Each row was made from one path, in order. Every step used is in the known rows, and no mark comes twice. Write each row's path.
In the rows, 128 means zero.
Known rows
roru > bopad > zuva: [ 92 112 109 117 101 108 132  98 232  95 147 120 180 131 154 112  93 126
  55 137]
bopad > roru > gozele > visuv > zuva: [149 164 114  71 151 149  98 145 147 128 142  92 140 130 125 119 185 121
 144  92]
zuva > bopad: [126 103 193 133 125 116 114 112  87 189 137 138 113 159 121  68  90 145
 167  93]
bopad > visuv: [132 126 148  91 154 126 141 152 116 146 117 140 122 151 142 106 156  98
  93 159]
visuv > zuva: [151 193 103  85 121 156 109 104 122 142 168 126 129 178 132  90 162 142
 153 107]
gula > gozele > zuva > visuv: [194 148 167 114  95 159 103  69  97 135 168 115  86 129 128 145 135 176
 196 195]
zuva > gozele > visuv > bopad: [125 126 145 169 147 108 152 152  49  89 145 142  97  95 113 173 123 113
 137 122]
visuv > zuva > gozele > roru > bopad: [119 171 108 132 133 139 141  53 121 105 133  90 121 150 132 123 120 163
 135 104]
gozele > roru > bopad > visuv > zuva: [139 144 100 103 128 130 156  97 149  80  92  84 144 148 140  98 151 134
  85 134]
visuv > gozele > roru > bopad: [107  96  95 154 122 108 131 144 147  83  69 114 173 113  75 153 140 135
  95  96]
roru > gozele > visuv > bopad: [167 134 124 137  96 110  84 187  94 108 133 127 147  70 111 149 125  99
 134 116]
roru > gozele > zuva > bopad > visuv: [172 150 163  97  90 158  88 137 111 202 113 143 121 124 159  81  72 145
 146 157]
gula > gozele: [179 122 168  86 138 104 109 102 113 141 143 102 111 125 124 135 160 126
 150 186]
visuv > gozele: [119 121 104 130 139 121 113 180 118 140 103 156 153 132  78 145 152 119
 122 102]
zuva > visuv > gozele > roru: [128 100 119 187 142 132 125 136  86 116 109 130 132 134  65 154 147 153
 182  79]
gula > gozele > zuva: [199 162 161  72 100 151 108  81 116 122 161 120 103 130 147 141 158 154
 161 220]
zuva > gozele: [ 97 136 171 141 150 126 124  92  92 162 156 137 106 142 128 144 112 130
 141 126]
visuv > bopad: [ 95 127 112 170  94 112 124 158 105 124 134 154 124 111 119 136 120  94
 120 100]
bopad > zuva: [129 132 121  92 141 123 143 109 193 108 180 147 163 155 169 113 135 116
 103 154]

Write each row's path
[136  99  89 160 162 123 159 131 161  83 132 139 160 139 115 149 135 145
 145 114] : bopad > zuva > visuv > gozele > roru
[135  96 186 114 155 112 144 147  83 193 100 140 101 156 136  61  99 126
 130 126] : zuva > bopad > visuv
[211 128 186  73 130 135 139 108  83 162 112 122  75 131 157  97 118 154
 158 223] : gula > gozele > zuva > bopad > visuv
[126 121 153  93 150 130  97 151 148 131 135 100 146 111 121 138 173 107
 130 104] : bopad > roru > gozele > visuv
[ 90 111 122 216  90 124 114 142  80 140 145 148 102 114  97 138  98 126
 164  73] : zuva > visuv > bopad
[102 120 123 132 128 160 136 163 122 162  88 165 120 144 102 119 123 153
 149  92] : visuv > gozele > zuva > bopad > roru
[ 45  96 118 216 116 130 133 148 111 142 127 135  94 116 101 145 119 115
 152  50] : zuva > visuv > bopad > roru
[108 131 134 119 169 119 158  92 167 124 176 147 135 145 173 140 105 124
 108 159] : bopad > zuva > gozele
[113  93  71 140 139 103 156 141 199  57  84 122 193 114 109 153 131 130
  73 118] : visuv > gozele > roru > bopad > zuva
[135 128 132 156 100 149 131 109 109 122 132 117  70 101 129 166 137 147
 174 159] : gula > gozele > zuva > visuv > bopad > roru
[ 83 125 142 110 134 134  84 134 176 180 125 108 145 122 132 127 143 102
 122  91] : bopad > roru > gozele
[ 77 148  92 157  76 150 105 161 156 141 117 144 126  88 145 153 117 100
 117 100] : visuv > bopad > roru > gozele > zuva
[102 124  83 152 114 104 156 157 169  91 150 163 148 112 161 136 110  90
  93 128] : visuv > bopad > zuva
[ 90  92 181 129 138 118  93 131 135 223 107 111 121 130 128  80  87 128
 157  64] : zuva > bopad > roru > gozele
[115 128 173 150 164 126 147  66  86 118 147 116 109 142 133 154 135 139
 157 131] : zuva > gozele > roru
[154 172 115  95 190 143 176 106  85 123 112 112  95 164 156 116 161 129
 127 151] : bopad > visuv > zuva > gozele > roru
[175  96 134  97 137  85 151  60 194  58 122  67 151 106 154 145 139 136
 101 200] : gula > gozele > roru > bopad > zuva
[159 121 102 129 134 105 165 175 130  33 165 151 147 103 143 145 149  97
 106 143] : gozele > visuv > bopad > zuva
[131 115 102 106 171 117 148 213 113 144  67 155 137 132 100 135 162  95
  81 141] : bopad > visuv > gozele
[150 148  95  95 136 159 148 194 115 127  84 174 131 138 120 139 158 119
  91 172] : bopad > visuv > gozele > zuva
[101 154 100 111 136 128 147 115 139 141  93 105 116 139 139 107  99 133
  66 132] : roru > bopad > visuv > zuva > gozele
[135 166 112 180  37 167  64 133 111 159 149 148 121  89 127 143  71 147
 172 115] : roru > gozele > zuva > visuv > bopad
[ 86  99 114 159  95 117 126  89 211 107 153 116 161 130 134 115  71 149
  89 114] : roru > bopad > zuva > visuv
